Each row was made from one small tree. Brackets hold a mark, then the marks that hang from it, in alphabetical order. Every link used is in the known rows. Write each row's tree.
(in the rows, 128 means zero)
Known rows
{T A {M {F P} V W}}: [164 135 147 162  61 150 121 127 167 128 114 118 145 119 128 138 130 123
 144 125 179 128  93 148 103 136 206 194  86  98 174 117 140 135 137 104
 142 103 127  80 145 108 136 151 142 137 155 142 123 179 167 128 162 120
 104 117 147  90 123]
{E {B {F M P V W} Y}}: [140 135 150  90 159 118 127 101 111 123  96 110  75 127 124  78 157 102
 115 106  83 119  58  98 144 102 110 145 167 145 104 111  93  81 117  91
 145  98   4 106  93  81 134 123 130 106  84 111 117  83 114 160 120 119
 112  84 168  98 186]
{B F Y}: [146 117 106 107 160 165 116  85 150 134  81  74 125 137  82  95 154 127
 165 119 132 164  95 107 155 102 108 165 146  99  92 173 117 127 145  89
 174 132  97 118 113 105 144  84 168 118 114 162  94 126 110 149 140 115
  69 109 124 108 159]
{A {T {M {F B C L} W}}}: [139 135  99 118 157  99 105 154 130 151 137 101 152 121 142 150  92 144
 164 128 169  90 105 109 117 142 143 104 119 105 104 113 138 129  94 130
  47  97 161 154 141 141 101 133 148 141 170 116 142 147 122  62 163  91
 139 126 101 150 133]
{V M}: [155  93 117 133 111 151 134 114 108 144 124 107 114 152 157 118 146 146
 133 112 130 155 159 141 112  82  99 127 121 113 121 141 105 134 136 137
 174 146 164 121 128 156 169 121 150 136 131 142 166 140 113 135 112 125
  69 134 137 126 117]
{D {C {F M}}}: [110  93 128 153 130 141 165 150 124 119 154 135 108 112 128 118 145 115
  97 120 136 102 166 143 124 102  98 129 124 124 112 166 122 139 144 162
 143 119 151  99 159 131 132  98 111 115  84 144 125  92 111 146  82 141
 159 123 131 124 156]
{M {F J L} V W}: [ 85 152 118 166 116 124 142 119 168 137 114 139 131 149 106 124  67 159
 136 129 191 136 118 112 157 196 200 142 116 122 174 131 191 144 154 122
 132 121 161 118 137 127  87 123 113 119 111 116 136 174 135 129 182 107
 108 163 133 105 127]
{A {T M}}: [159 117 107 116 112 133 104 109 108 141 140  61 134 128 142 137 147 136
 162 123 144 133 114 130 120  61 112 120 110 101  93 130 128 141 103 114
 109 140 169 118 143 152 112 104 147 140 162 153 168 145 137 102 132 122
 119 129  98 141 116]
{D {C F}}: [111 107 115 141 118 156 150 143 141 116 134 134 107 133 117 136 140 126
 140 131 136 111 175 140 143 113  93 127 110 120 103 169 133 135 132 142
 156 139 171 109 162 143 131 102 110 126 108 176 119 108 124 136  96 146
 148 140 128 140 135]
{A T}: [134 123 116 110 138 147 115 109  99 138 137  64 136 135 123 134 126 139
 161 143 145 138 129 107 143  87 101 104 108 129  99 142 139 134 112 116
 137 161 171 124 156 146 119 116 134 115 140 155 150 144 136 109 132 131
 115 135 126 154 105]
{F B C J}: [ 82 143 105 121 134  90 125 148 165 158 133 161 160 102 145 154 136 112
 153 140 149 114 138 114 143 182  49 107 114 123 123  84 123 123 114 140
  73 120 175 174 122 149  91 143 115 145 149 178 172  93 118 132 118 134
 127 104  84 152 138]
{E {B {F P V} Y}}: [137 143 122  78 161 136 132  77 156 142  75  87  84 122 132  83 134  91
 155 122  95 152  87  96 168 104 104 144 157 143 101 103 117  84 110  91
 160 128  21 118 103 101 133 130 114 127 111 146  95 104 125 161 120 123
  85  83 154 109 173]
{A {T {M {F {B E} J}}}}: [122 116 153 104 114  79 108 108 146 166 161  84 178 141 116 144 120 125
 156 108 141 124 130 117 100 122 142 136  83  92 105  82 138 119  84 117
  40 112 133 154 121 176  94 133 149 120 177 122 158 141 123  98 145 110
 138 116  90 110 148]
{V {M {F {B E} J P W}}}: [151 132 179 126  99  93 110 146 119 147 154 160 143 159 128 151 128 122
 106  99 116 125 140 124 102 147 120 116 102 114 142  72  97 106 124 126
  94 114 128 144  94 158 128 163 131 119 131 102 170 126 119 145 123 131
 127 109 166 107 169]
{D {C {A T} {F J W}}}: [ 67 117 126 146 135 103 113 139 155  98 184 168 115 104  89 141 164 110
 107 139 113 109 160 148 161 130  71  92 102 154 111 150 126  90 110 133
 124  95 175 156 157 142  95  92 107 133 147 152 120 106 149 129 100 159
 210 164 111 135 101]
{D {C {F A B V W}}}: [ 92 123 144 117 155 102 136 150 147 103 142 202 113 127 160 154 144 126
 111 147  90  87 150 138 137 163  97 100 147 161 115 127 117 112 118 161
 122 129  87 151 122 114 132 123  84 103 114 117 104  95 113 130  79 121
 168 135 139 137 114]
{T {M {F C V} W}}: [168 138 123 130 136 108 145 151 157 129 110 115 123 128 153 121  90 116
 136  94 174 103 132 131 123 147 157 178 104 101 121 139 140 117 110 110
 100  99 132 143 128 136 114 124 141 146 174 111 141 133 125 139 156 124
 101 128 123 119 161]
{T {M {F A {J L}}}}: [133 113 117 143  91 112 160 136 158 144 127 129 131 127 103 112 114 117
 138  88 133 169  97 138 109 113 159 158 128 117 132 122 161 176 131 129
 110 115 159 107 108 159 107 155 119 174 191 108 133 114 112 125 153 123
 104 126  80 132 129]
{B Y}: [154 113 117 118 138 181 129 113 114 132  92  81 137 130 122 103 141 131
 141 127 143 157 122 124 155  90 103 159 130 113  97 159 123 134 139  98
 164 146 141 110 126 128 152  89 149 121 110 172 114 122 104 133 134 121
 100 124 122 132 134]
{P {F V}}: [134 138 111 113 136 147 152 107 100 131 105 114 137 122 133 115 140 130
 126 126  95 149 166 102 128 116 123 136 129 142 120 163 138 145 148  95
 163 177 118 133 152 120 155 143 136 158 128 144 123 140 142 150 123 160
 109 153 115 146 123]
{D {C {F A J P V}}}: [ 99 161 132 143 150 116 161 163 174 132 133 204  79  92 122 155 104  88
  94 121  94 114 169 138 155 152  90 107 146 172 141 102 140 121 129 152
 130 126  93 126 123 123  92 129  41 148 138 115 115 102 149 148  77 130
 167 126 144 139 135]
{M {F {B Y} P} W}: [144 137 148 106 165 150 112 162 136 123  87 111 170 127 125 112  67 113
 127 158 165 132 106 122 156 155 161 132 114 102 145 113 133 125 114 108
 122 139  96 136 139 125 151 158 110 114 101 144 116 115 139 119 139 106
 132 105 152 113 147]
{T A {M {F B P V W}}}: [158 139 164 123  87  95 108 130 131 150 107 160 142 121 165 140 177 115
 134 124 111  98  85 126  84 140 150 164 109 121 131  80 103 110 114  80
 109 107  65 111 124 120 146 178 143 126 160 122 114 125 142 129 138 124
 134 106 148 122 139]
{J L}: [109 117 102 130 103 178 161 110 105 140 125 114 120 149 142 104 153 141
 153  95 134 162 115 109 112 108 102 136 128 125 103 138 126 181 145 139
 151 167 196  72 140 142 140 137 138 189 141 180 114 119 116 141 125 146
 108 146  99 161 108]
{C {A {T M}}}: [118 102 108 119  99 144 107 100 113 134 158  78 138 102 135 117 151 104
 130 150 125 160 131 164 117  68 111 125 117 118 109 114 122 104 104 123
 131 122 163 136 170 155 127  93 154 150 167 151 124 144 139 115 136 150
 147 134  93 139  95]
{F W}: [151 128 138 130  94 148 118 143  78 103 124 115 130 151 136 131 165 156
 148 129 143 125 110 114 128 101 102 138 119 122 120 172 105 137 136 107
 153 151 179 105 128 127 135  97 154 117 127 151 132 113 124 150 136 150
 119 139 131 154 132]
{D {C {F {B E} J {M W}}}}: [ 72 134 165 145 139 124 165 164 187 113 193 161 138 118 140 140 119 104
 113 116 158  93 178 148 135 165 100 117 110 105 123 102 108 120 126 160
  76  73 130 139 125 133  99 107 111 117  95 129 135 103 107 132  76 125
 191 104 108  89 153]
{D {C {F P}}}: [119 128 122 138 107 162 147 168 128 119 129 154  98 114 116 148 131 111
 122 133 126 112 166 138 135 115  84 112 118 133 117 146 117 144 129 138
 149 131 158  91 160 121 120 111  92 139 113 174 126 102 160 144  85 150
 172 129 149 147 145]
{D {C A}}: [108 106 111 158  98 168 124 141 135 117 142 130 133 107 131 123 169 116
 123 140 141 161 164 170 153 117  66 129 112 135 124 155 130 137 130 134
 173 121 164 114 163 150 141  79 107 126 126 187 111 121 124 141 104 154
 151 135 114 138 122]
{P {F A J L W}}: [137 170  90 141 133 129 129 158  85 109 136 166 135 125  77 138 135 165
 125 126  73 148 109 109 144 148 130  93 186 171 139 178 141 170 164 116
 141 124 156 137 103 109 101 138 122 164 143  88 114 127 138 110 158 140
 153 158  88 173 109]
{T A {M {F B P W} V}}: [143 120 158 153  48 108  97 110 142 144 115 146 165 129 134 153 185 131
 134 135 142 109  76 135  79 151 179 174  91 107 160  91 113 111 128  95
 111 118 110 100 140 120 140 177 150 105 136 146 139 141 158 113 154 129
 133 112 152 108 131]

Which tree is each row?
[143 129  98 128 100 146 114 157  80  92 123 136 146  99  93 126 165 118
 119 127  96 138 154 127 134 129  87 122 122 148 127 197  99 126 143 101
 145 125 188 166 151 112 149 126 160 172 143 155 113 112 155 145 143 199
 166 148  94 167 120]	{P {F {C A} W}}
[ 69 116  94 139 136 149 132 132 126 132 162 145  99 109 108 129 133 113
 123 159 113 119 176 149 144 117 102  85 131 159 106 137 134 117 127 158
 144 107 161 120 173 137 110  83 115 139 120 141  74 134 133  94 106 139
 198 161 114 152  99]	{D {C {A T} {F L}}}
[ 78 143 154 129 137  92 138 166 113 125 167 204 128 104 119 135 123  92
  64 156  80  95 108 145 115 144 126  88 164 157 152  73  97 125 137 170
  81 104  99 142 109 117  95 152  95 125  90  79 127  62 131 141  88 127
 181  91 130 147 132]	{C {F A B J M P W}}
[171 150  72 142 150 130 154 129  96 160 104 167  97 115 146 133 131 143
 107  88  71 131 187 106 106 141 106 100 166 156 112 140 119 131 147 131
 146 127 135 147 113 114 146 158 151 185 148 109 127 152 125 109 128 137
 108 160 122 161 142]	{P {F C L {V M}}}
[ 84 143 112 148  98 154 133 119  85 172 126 169 136 107 181 133 132 134
  79 161 124 130 103 132  83 144 157 101 184 141 167  39 108 154 144 177
  94 128  97  77 149 107 122 135  98 120  51 124 146 127 127 102 114  89
 148 104 146 155 153]	{F B L {M V} P}
[144 123 115 125 117 146 106 105 146 122 158  67 133 139 147 139 121 149
 156 135 186 130 112 135 116  95 149 131 110  93 122 123 143 121 103 117
 106 126 169 118 146 135 111  93 143 123 159 151 176 185 157 100 147 107
 122 147 107 117  91]	{A {T {M V W}}}
[182  99 137 142 121  92 119 156 112 115 114 129 121 155 122 126 131 143
 129  90 138 110 144 119 110 127 110 134  96 122 125 171 111 113 131 130
 137 124 189 150 106 147 158 137 161 119 136 119 167 121 114 141 140 144
  84 144 155 126 156]	{V {M {F C W}}}
[ 57 107 119 100 147 123 139  83 133 128 150 125  96 108 134 110 102  82
 105 175  90 125 180 150 137 110 130 109 113 153 107 103 144  80 110 147
 146 152 110 154 167 137 124 112 145 140 123 126  67 140 139 141 113 165
 161 157 128 138  76]	{C {A T} {F V}}
[129 134 140 124 130 140 124 155  84 141 134 142 153  92 161 127 104 104
  85 169 103 134 117 150 102 115 122  97 176 155 167  77 114 162 131 181
 102 129  81 112 121 119 144 155  76 118  85 107 140  90 126 129  96 110
 140  71 128 154 145]	{F A B M P}
[117 107 138 120 136 116 145 112 107 114 136 165  74 162 156 117 138 131
 106 111  92  97 167 134 108 108 123 122 129 132 106 137  93  90 134 140
 163 148 119 146 111 131 153 119 162 133 118 106 126 126 118 153 105 141
 111 159 158 119 113]	{C {F {V M} W}}
[102 141 147 137 169  91 117 117 187 113 142 113 149 123  82 147  39 150
 138 155 181 134 122 114 173 180 193 127 105 133 187 131 210 134 129 144
 109 140 144 147 123 133  84 142  90  91 145  95 153 181 141 115 174 106
 107 143 136  99  93]	{M {F {A T} J} V W}
[172 147 151 133 139 123 100 167  40 105 152 128 115 110 126 142 122 130
  83 142  93 112  85 122 110  89 115  84 177 165 143 125 106 142 127 152
  98 121 109  96 105 115 120 122  87 115 112  79 150 104 135 121 121 109
 161 107 155 168 129]	{F {A T} M P W}
[115 152 109 125 142 126 162 107 134 151 115 135 128 110 111 113 136 123
 118 116  94 144 171 102 149 141 110 125 120 142 125 142 148 136 145  87
 136 159 126 151 139 126 122 153 119 175 142 137 146 130 143 151 126 158
 117 153 101 133 126]	{P {F J V}}
[148 187 119 123 140  87  98 169 146 120 111 182 101 105  74 152 135 108
 137 114  97 121  75 100 143 167  78 106 171 159 154 133 120 135 142 123
  99  91 127 149  74 101  66 127  98 136 166 119 122  78 152 164 135 136
 120  93 137 158 159]	{B {F A C J P W}}
[121 122 141 138 121 143 133 112 155 107 103 101 145 153 117 116  72 158
 144 142 199 143 132 129 144 156 195 168  87 100 168 164 178 142 138 118
 151 162 155 119 159 119 129 125 130  92 103 133 141 165 139 148 165 138
  92 148 158 101 120]	{M F V W}
[ 78 118 133 168 103 176 148 156 150  96 162 175 104  88 126 118 122  87
  54 155 142 120 171 184 128 135 144 125 128 140 160 130 119 113 140 166
 148  88 127  97 177 101 132  87  93 125  79 148 109 121 153 146  83 145
 203 130 151 105 121]	{D {C A {F {M V W} P}}}
[170  99 146 140 120 114 125 131  96 123 123 117 125 174 127 117 140 153
 116 104 136 130 139 129 113 102 137 133 101 114 125 167 127 120 137 119
 168 143 161 131 116 153 166 136 157 110 129 114 158 128 109 148 139 139
  85 151 155 117 142]	{V {M {F W}}}
[113 147 130 119 138 104 118 150 112 108 142 154 183 120  98 139 146 145
 129 155  84 137 122 120 142 156 104  90 152 148 146 144 128 149 133 118
 105 139 135 178 110 119 123 170 116 139 137 121 142 103 140 121 124 148
 153 128  78 151 102]	{P {F A B J W}}
[131 127 110  88 168 126 115 121  96 126 128  97 189 107 106 139 121 136
 148 170  90 142 145 117 138 116 114  81 144 151 127 141 139 152 111 143
 115 172 122 172 150 126 152 183 126 133 133 128 140 139 148  83 124 136
 139 127  86 160  87]	{P {F {A T} B}}
[133 124 118 131 193 107 114 144 120 139 145 128 143 148 140 131  54 158
 140 151 138 123 133 143 131 153 168  74 152 140 135 105 144 132 112 176
 129 120 115 159 109 144 152 160 132 112 131  64 134 158 107  65 147  71
  96 130 128 129  93]	{V {M {F {A T} B L} W}}
[169 127 111 142 182 118 126 146 116 129 136 114 111 157 120 124  51 157
 132 124 135 135 134 132 137 126 180  91 140 137 142 147 153 141 134 166
 155 117 138 141 102 146 148 138 135 122 150  58 125 172 111  73 154  80
  91 151 149 130  99]	{V {M {F {A T} L} W}}
[174 126 120 153  84 174 128 140 150 127 136  92 144 124 159 126 161 131
 180 122 167 127 101 160 124 109 142 170 115  95 123 148 115 143 140  87
 161  92 155  92 130 126 138 118 180 166 172 157 125 149 142 112 148 129
  97 108  89 113  93]	{T A {M W}}
[ 92 135 120 121 139 102 147 109 119 180  95 149 134 134 164 119 102 137
 129 143 116 121 131 102 121 168 160 124 137 139 130  89 155 141 123 142
 120 160  84 128 152 134 135 152 113 109 104  98 101 131  99 115 143 104
 106 139 145 145 146]	{M {F B L V}}
[125 111 156 136  82 113 118 104 117 108 109 113 138 167 101 131 135 164
 132 132 165 131 114 107 113 138 176 172  85 114 158 166 159 134 143 102
 139 178 159 118 148 126 128 123 133  67  98 135 141 154 127 159 167 150
 109 151 166 113 141]	{M {F W} V}
[125 132 140 120 144 138 109 177 137  94 128 190 121 114 117 157 136 118
 107 143  97 107 131 141 150 140  92  99 157 148 111 132  98 123 119 150
 122 113  93 136 107 103 134 119  86 110  98 141  97  81 138 115  84 115
 192 115 139 144 129]	{D {C {F A {B Y} P W}}}
[104 140 137 108 151  60 133 117 141 117 171 161  83 135 121 148 117 121
 116 124  83  93 121 132 126 124 135 107 143 156 103 113 140  87 114 130
  94 112 107 164  94 128  73 117 124 137 177  66 125 119 139 126 125 128
 157 146 113 132  90]	{C {F {A {T M}} J V W}}
[102 188 130 131 114 129 138 137 120 141 132 207  76 122 147 128 166 114
 104  81  88 134  99  82 126 156  90 110 150 162 124  76 116 136 136 111
 112 140 135  72 108 117  93 154  81 202 160 137 136  92 148 155 115 138
 155 155 150 151 121]	{F {J L} P V W}
[163 109 123 149 122 120 128 140  84 139 122 138 110 181 128 119 130 172
 120  95 123 130 130 125 103 116 157 117 130 129 124 155 121 137 145 131
 168 129 167 115 108 148 157 128 163 125 119  90 138 137  97 120 155 117
  90 155 156 139 143]	{V {M {F L W}}}
[150 134 167 128 148 180 118  75 174 106 130  71 125 153 100  99 123 128
 130  93 157 150 103 136 115 127 168 195 153  76 122 139 104 128 162 116
 131  90  66 110  82  80 144  55 182  87  80 120  88 163 104 155 148  98
  91  85 141  47 172]	{B E {F {M V W}} Y}
[104 113 185 114  70 109 106  91 132 118 138 120 169 176 125 148 128 164
 137 139 155 127 128 117  90 170 170 169  82 104 148 114 128 127 129 128
  82 158 127 139 124 127 131 130 145  52  89 131 130 155 120 148 150 139
 129 125 162 104 150]	{M {F {B E} W} V}
[141 123 152  90 136 158 111 115 142 120 129 102 171 136 148 137 107 124
 155 138 112 165 137 143 125 136 113 144 161 119 119  89  97 147 130 152
 111 131  82 153  75 126 150 116 127  94 102 126  85 132  88 115 120 102
 115  79 107 128 121]	{F A {B E Y}}
[130 110 120 121  97 131 113  79 126 143 144  64 134 138 145 144 151 146
 156 133 156 135 117 135 101  69 135 141 108  98 110 114 139 129 104 121
 108 151 162 113 151 140 119 102 142 114 154 158 178 171 142 101 141 118
 122 140 105 126 108]	{A {T {M V}}}
[174  93 131 146  71 129 134 117 137 150 111  90 153 133 121 122 166 125
 171 111 152 132 103 136  99 102 164 193  86 107 128 149 140 144 146  89
 153 107 137 100 141 151 146 145 182 136 163 143 107 143 126 116 158 133
  90 113 112 118 134]	{T A {M F}}
[150 112 135  92 170 100 115  70 151 121 105  99  78 164 140  79 171 127
 155  96  89 134  87 108 158  99 103 144 154 132  90 130  98  67 113  91
 178 123  32 142  77 110 157 117 164  99 122 121 121 123 104 151 133 130
  63 114 155  80 147]	{E {B {F {V M} W} Y}}
[146 144 122 138 165 160 165 131  99 112 123 114 133 114 143  96 112 130
  90 114 115 124 157 127 130 127 154 130 138 131 141 167 130 143 150 109
 149 140 101 128 143 107 160 134 139 168 102 108 134 134 133 154 117 140
 131 136 121 115 127]	{P {F {M W} V}}
[134 139 148 105 208 121 125 133 172 112  90 127 156 128 152 111  40 119
 131 162 147 124 122 125 164 176 177 141 144 138 146 115 162 120 116 133
 130 139  35 172 100 114 155 148 106  98 110  84  84 135  96 117 141  85
  99 121 143  97 115]	{M {F A {B Y} V} W}
